Every row comes from one small tree of marks. The marks that hang from a mark follow it in brackets, in the order of their numbers. Every link used is in the known rows. Which tree was each row made from?
Known rows
J7{J609{J993} J693}: [ 0.32 -1.17  1.88 -0.28  0.41  1.68 -0.84  0.83 -2.57 -0.02 -3.48 -1.39
 -0.27 -0.74 -4.42 -1.48  2.27  0.62  0.40 -1.43  1.74  1.96]
J319{J609{J7{J993}}}: [ 0.06 -1.43 -1.57 -0.08  0.58 -0.14 -0.96 -0.01  0.20  0.17  0.06 -0.30
  0.19  0.49  2.86 -0.70 -1.16  0.33 -0.05  0.62 -2.31 -0.51]
J319{J609{J693 J993}}: [-2.61 -2.15 -0.41 -0.89  0.92  0.11 -0.84  0.38 -2.24 -0.44 -0.71  4.34
 -0.50 -0.64 -1.26 -2.12  3.23 -0.16 -0.38  1.87  1.28  0.43]
J693{J609}: [-0.65 -2.03 -0.18  0.48 -2.21 -0.51  1.05 -0.16 -0.13 -0.34 -1.77 -1.08
 -0.40  2.03 -3.38 -0.99  2.51  1.32  1.25 -0.95  0.52 -0.76]
J609{J993}: [-2.19 -2.84 -0.80 -0.37 -2.04  1.09  0.07  0.15 -2.30  0.35 -2.99  1.01
  0.82  0.16 -2.45 -2.00  3.09 -0.24 -0.03 -0.05  2.16 -1.65]
J7{J693}: [ 0.74 -1.06 -0.12  0.75 -1.58  0.78 -0.55 -0.73 -1.30  0.84  1.06 -1.23
 -0.30  0.54 -1.13  0.18  0.45  0.25  0.96  0.66  1.63  0.91]
J319{J609{J693{J993}}}: [-0.35 -1.40 -1.24 -0.33 -1.12  0.36 -0.25  0.41 -0.30 -0.67 -2.39  2.93
 -0.16  0.30  1.50 -2.90  1.05  1.16  0.14  1.78  0.12  0.25]
J319{J609{J7{J693 J839 J993}}}: [ 3.11  2.07  1.00 -0.38  1.45 -0.97 -1.41 -0.92  0.65  0.65  0.43 -1.14
  0.11 -1.00  2.07  0.94 -3.63 -1.67 -0.38  1.33 -0.96 -0.31]
J993{J609{J7}}: [-1.71  0.55 -2.71  0.75  0.51 -0.53  0.82 -1.10  0.32  0.94  2.03  0.15
 -0.50  0.18  0.90 -0.48  1.33  0.25  0.06  1.41 -1.91 -0.99]
J693{J993{J609{J7{J839}}}}: [ 0.60  3.05 -1.64 -0.06 -1.51 -0.72  1.65 -1.04  1.67  0.77 -3.21  0.16
  0.76 -0.66  1.35 -1.71 -0.74 -0.63 -0.76  1.34 -0.97 -3.55]
J609{J693{J993}}: [-0.80 -1.62 -0.53 -0.31 -2.26  0.84  0.44  0.26  0.88 -0.65 -0.50  1.99
  0.57  0.22  0.96 -2.67  0.42  0.76  0.00  0.15  0.45 -0.21]
J839{J993}: [-1.89 -2.49 -0.50  1.16 -1.69  1.18 -0.29  1.47 -1.35  0.10 -1.72 -1.07
  1.84  1.17  1.73  0.06  0.88  1.01  0.65  1.02  0.82 -2.27]
J693{J609{J7 J993}}: [-1.43 -2.28  0.46 -0.67 -0.66  0.09  1.36  0.34 -0.57 -0.87 -1.48  0.28
  0.01  0.64 -2.95 -2.08  3.45 -0.07 -0.26 -2.31 -1.65  0.20]
J319{J609{J7 J693 J993}}: [-2.45 -1.49 -0.74 -0.98  2.27 -0.17 -0.69 -0.15 -0.99 -0.67  2.32  4.20
 -0.78 -0.46  0.95 -1.73  2.18 -0.95 -0.88  1.27 -1.84  1.39]
J693{J609{J7{J839}} J993}: [ 1.80  1.06  0.59 -0.48 -3.00 -0.90  2.05 -0.69  2.54 -0.79 -3.59 -1.05
  0.64  1.39 -0.91 -1.95 -0.63 -0.31 -0.23 -1.59 -1.45 -2.38]
J609{J7 J693}: [-1.82 -0.79 -1.02  0.14  0.77 -0.40 -0.09 -1.16  1.92 -0.38  7.15  1.96
 -0.76  0.99  1.98 -0.15 -0.38 -0.70 -0.22  0.39 -2.22  0.94]
J993{J609{J7{J839} J693}}: [-1.35  3.58 -0.62  0.02  2.38 -2.34  0.66 -1.91  2.58  0.51  5.01  2.58
 -0.80 -1.05  1.23  0.42 -1.24 -1.83 -0.97  2.45 -1.30 -1.73]
J319{J609}: [-0.75 -1.59 -2.58  0.56 -1.28 -0.12 -0.82 -0.51 -1.76  0.64 -1.46  0.49
 -0.63  1.85 -0.36 -1.10  1.73  0.96  1.06  2.18  1.15 -1.17]
J839{J7 J993}: [-1.32 -1.41 -1.37  1.32 -0.53  1.03 -0.22  1.82 -1.78  0.28  0.57 -2.29
  1.07  1.54  2.44  5.01 -0.61  1.22  0.53 -1.01  1.26 -0.39]
J319{J609{J693}}: [-1.54 -1.17 -1.30  0.15  0.69 -0.77 -1.06 -0.46 -0.51 -0.14  2.28  2.86
 -1.19  0.97  0.44 -0.90  1.22  0.45  0.55  2.58  0.44  0.46]
J7{J609 J693 J839 J993}: [ 3.08  1.97  3.13 -0.16  0.87 -0.16 -1.28  0.00  1.07  0.37 -2.46 -3.45
  0.37 -1.08 -2.14  0.22 -3.39 -0.32  0.33 -1.09  1.79 -0.63]
J993{J609}: [-1.88 -0.03 -2.31  0.88 -0.68 -0.31  0.63 -0.50 -0.99  1.20 -1.12  0.18
 -0.27 -0.04 -1.04 -0.86  2.20  1.09  0.62  1.97  1.12 -1.88]
J609{J7}: [-0.88 -1.22 -2.22  0.62 -1.24  0.14  0.18 -1.10  0.72  0.39  3.30 -0.49
 -0.21  1.88  1.06 -0.27  0.19 -0.18  0.29  0.03 -1.52 -0.63]

Which tree is each row?
[ 2.53  2.67 -0.26  0.20  0.48 -1.18 -1.05 -1.96 -0.15  0.92  1.98 -0.42
 -1.11  0.57  0.91  1.11 -1.88 -1.76  0.04  2.45 -0.39 -0.06] => J319{J609{J7{J693 J839}}}
[ 1.65  1.71 -1.30  0.50 -0.47  1.07  0.89  0.64 -1.83  1.02 -2.22 -1.88
 -0.29 -1.46  0.46  2.77 -0.10  1.58  0.28 -0.71  1.30  2.28] => J839{J7{J693{J993{J609}}}}
[ 3.67  2.40 -0.23 -0.34 -1.30 -0.09 -0.38 -0.99  0.15  0.35 -2.32 -0.38
 -0.01  0.08  1.80 -1.09 -2.09 -1.00 -0.32  1.68 -0.75 -0.31] => J319{J609{J7{J693{J993} J839}}}
[-2.85  0.69 -0.77  1.03  3.15 -0.21  0.22  1.97 -0.93  0.00  2.84  0.72
  0.26 -1.06  3.09  5.04  0.12  1.11 -0.16  0.59  0.30  0.85] => J839{J7 J993{J609{J693}}}
[-2.83 -1.88  0.12 -0.88  1.23  0.32  0.10 -0.33  0.19 -0.64  3.95  3.37
 -0.05 -0.57  0.40 -1.34  1.70 -1.39 -0.99 -0.36 -1.57  0.91] => J609{J7 J693 J993}
[ 1.35  1.69  1.67  0.75  0.26  0.24 -0.48  0.06  0.29  0.30  1.65 -1.97
  1.29 -0.10  2.91  2.15 -2.72 -1.70 -0.43  1.22 -0.71 -1.17] => J609{J7{J693 J839{J993}}}
[-0.50 -0.98 -0.80 -0.30 -1.15  0.63  0.67 -0.20  2.24 -0.83  2.43  1.99
  0.30  0.38  2.93 -2.33 -0.42  0.02 -0.62 -0.41 -2.54  0.77] => J609{J7 J693{J993}}
[-2.08 -0.32  0.07 -0.20  2.22 -0.65  0.03  0.66  0.91  0.20  0.75  2.01
  0.44 -2.58  0.94 -1.03 -0.03  0.57 -0.36  1.22 -0.07 -0.47] => J7{J993{J609{J693}}}
[ 2.51 -0.34 -1.15  0.08 -1.16  1.20 -0.33  0.00 -0.93  0.04 -1.83 -0.45
 -0.32  0.22  2.52 -1.80 -0.12  0.64  0.18  1.00 -2.05  2.10] => J319{J609{J7{J693{J993}}}}
[ 1.83 -1.68  2.75 -0.09 -0.29  0.14  0.16  0.93 -0.15 -0.40 -2.65 -2.58
  0.36 -0.78 -2.37 -0.35 -0.09  1.09  0.84 -2.03  0.18  1.66] => J7{J693{J609} J993}
[-1.10  1.03  2.36 -1.18  1.46 -0.56 -0.49 -0.07  0.65 -0.60 -1.25  1.93
 -0.13 -0.90 -3.92 -1.56  0.59 -1.30 -0.77 -0.40  2.18 -1.38] => J7{J609{J693 J993} J839}
[-0.73 -0.97 -0.50 -0.49  2.71 -0.69 -1.15  0.16  1.47 -0.61  3.63  2.22
 -0.33 -0.47  3.62 -0.66 -1.52 -0.20 -0.52  0.85 -3.06  1.16] => J319{J609{J7{J993} J693}}
[ 0.73 -1.15  1.79 -0.39  0.18  0.58  0.70  1.08 -2.99 -0.30 -1.46 -1.72
 -0.79 -0.46 -4.35  3.22  2.23  0.50  0.40 -3.54  1.89  3.65] => J839{J7{J693{J609{J993}}}}
[ 3.21  2.16  0.43 -0.22 -2.44  0.36  0.42 -1.21  1.32  0.37 -0.72 -1.26
  0.72 -0.16  1.37 -0.96 -2.71 -1.41 -0.54  0.02 -0.47 -0.68] => J609{J7{J693{J993} J839}}
[-1.45  1.87 -0.20  0.88 -0.13 -0.65  0.48  0.70 -0.61  0.92 -3.76 -0.40
  1.73 -0.79  0.89  0.50  0.14 -0.21 -0.25  3.09  1.92 -4.96] => J7{J839{J993{J609}}}
[-0.29  0.19  1.48 -1.05 -0.80 -1.19  1.37 -0.64  0.58 -0.55 -2.29  0.33
  0.25  0.36 -3.48 -1.05  1.62 -1.73 -0.72 -1.58 -0.36 -2.22] => J693{J609{J7{J839} J993}}
[ 1.73  2.85  1.45 -0.12  1.18 -0.85 -0.16 -0.49  0.07  1.49 -2.60 -1.30
  0.76 -3.08 -0.73  0.48 -2.13 -0.91 -0.23  1.66  1.99 -1.94] => J7{J693 J839 J993{J609}}
[ 2.88 -0.39  0.82  0.15 -2.02  0.81  1.35  1.12 -1.00 -0.54 -2.72 -3.12
 -0.44  0.62 -1.75  2.51  0.20  1.93  0.88 -3.68  0.83  3.38] => J839{J7{J693{J609 J993}}}
[-2.27 -1.50  1.53 -0.86  1.48  0.66 -0.54  0.84 -0.50 -0.93 -0.62  1.87
 -0.43 -0.57 -3.33 -2.17  2.44  0.33 -0.21 -1.17  1.02  0.96] => J7{J609{J693 J993}}
[-0.08 -0.04  0.93 -0.17  3.07 -0.12 -1.04  1.41  1.42 -0.67  3.25 -1.42
 -0.74 -0.24  0.22  3.79 -2.73  1.23  0.16 -3.66  0.09  2.73] => J839{J7{J609{J693} J993}}
[-1.74 -0.56  0.65 -0.64  2.61  0.49 -0.61  1.15 -0.97 -0.69  1.83  0.67
 -1.16 -0.20 -2.59  2.63  0.94  0.52 -0.28 -3.30  1.42  2.83] => J839{J7{J609{J693 J993}}}
[ 1.03  1.90  1.53 -0.66 -0.95 -0.32  0.10  0.02  2.52 -0.81 -2.68  0.50
  0.11  0.13 -1.29 -2.22 -1.51  0.12 -0.26 -0.62  1.16 -1.58] => J7{J609{J693{J993}} J839}
[ 0.47  0.48 -0.21 -0.09  0.36  0.76  0.08  1.32  1.06 -0.98  0.48 -0.75
 -0.79  0.78  0.06  1.90 -1.12  1.94  0.30 -3.34  0.27  2.68] => J839{J7{J609{J693{J993}}}}
[-3.21  0.27 -0.29  0.82  3.19 -0.21  0.43  1.17  0.72 -0.38  3.76  1.86
  0.65 -1.24  4.35  0.52  0.53  0.30 -0.73  2.04 -2.98 -0.04] => J839{J993{J609{J7 J693}}}
[-0.16 -1.44  0.48 -0.37  0.07  1.37 -0.19 -0.33 -1.74  0.29  1.27  0.06
  0.12 -0.87 -0.66 -0.84  1.40 -1.23 -0.54 -0.56 -0.63  1.74] => J609{J7{J693} J993}
[-0.55  0.47 -0.33  0.51  2.28 -0.36 -0.69  0.36  0.73 -0.43  4.67 -0.74
 -1.87  1.39 -0.94  3.87 -0.95  1.32  0.64 -2.55  0.63  2.91] => J839{J7{J609{J693}}}
[ 0.78  1.30  0.37 -0.05 -1.12 -1.99  1.32 -1.55  2.33 -0.26  1.06 -1.11
 -0.45  1.94 -1.74  0.17 -0.51 -1.10  0.13 -0.78 -1.11 -2.16] => J693{J609{J7{J839}}}
[ 2.92  1.58  0.86 -0.13 -3.52  0.64  0.22 -0.63  0.03  0.58 -3.88 -1.24
  0.94 -0.37 -0.65 -1.16 -1.59 -0.77  0.12  0.66  2.51 -1.59] => J7{J693{J993} J839}
[ 2.06 -0.52 -0.36  0.18 -2.04  1.64  0.44 -0.22  0.25  0.04 -0.14 -1.25
  0.45  0.07  1.90 -1.57 -0.62  0.22  0.04 -0.66 -1.76  1.69] => J609{J7{J693{J993}}}
[ 0.63  1.89 -1.96  0.16 -0.38 -1.65 -0.61 -1.99  0.67  0.66  1.24  0.47
 -0.67  1.73  1.17  0.20 -1.12 -1.46 -0.04  2.40 -0.65 -2.58] => J319{J609{J7{J839}}}
[ 0.52 -0.71  0.30  1.34  0.39  1.49 -0.75  1.78 -2.48  0.43  1.51 -3.20
  0.79  0.33  2.22  5.78 -1.18  0.92  0.62 -0.96  1.45  2.06] => J839{J7{J693} J993}
[ 2.95  0.81  3.66 -0.41 -0.61 -1.00  0.23 -0.01  0.97 -0.14 -3.16 -2.49
  0.58 -1.13 -3.01  0.57 -1.93 -0.58  0.24 -1.27  1.46 -0.78] => J7{J693{J609} J839 J993}
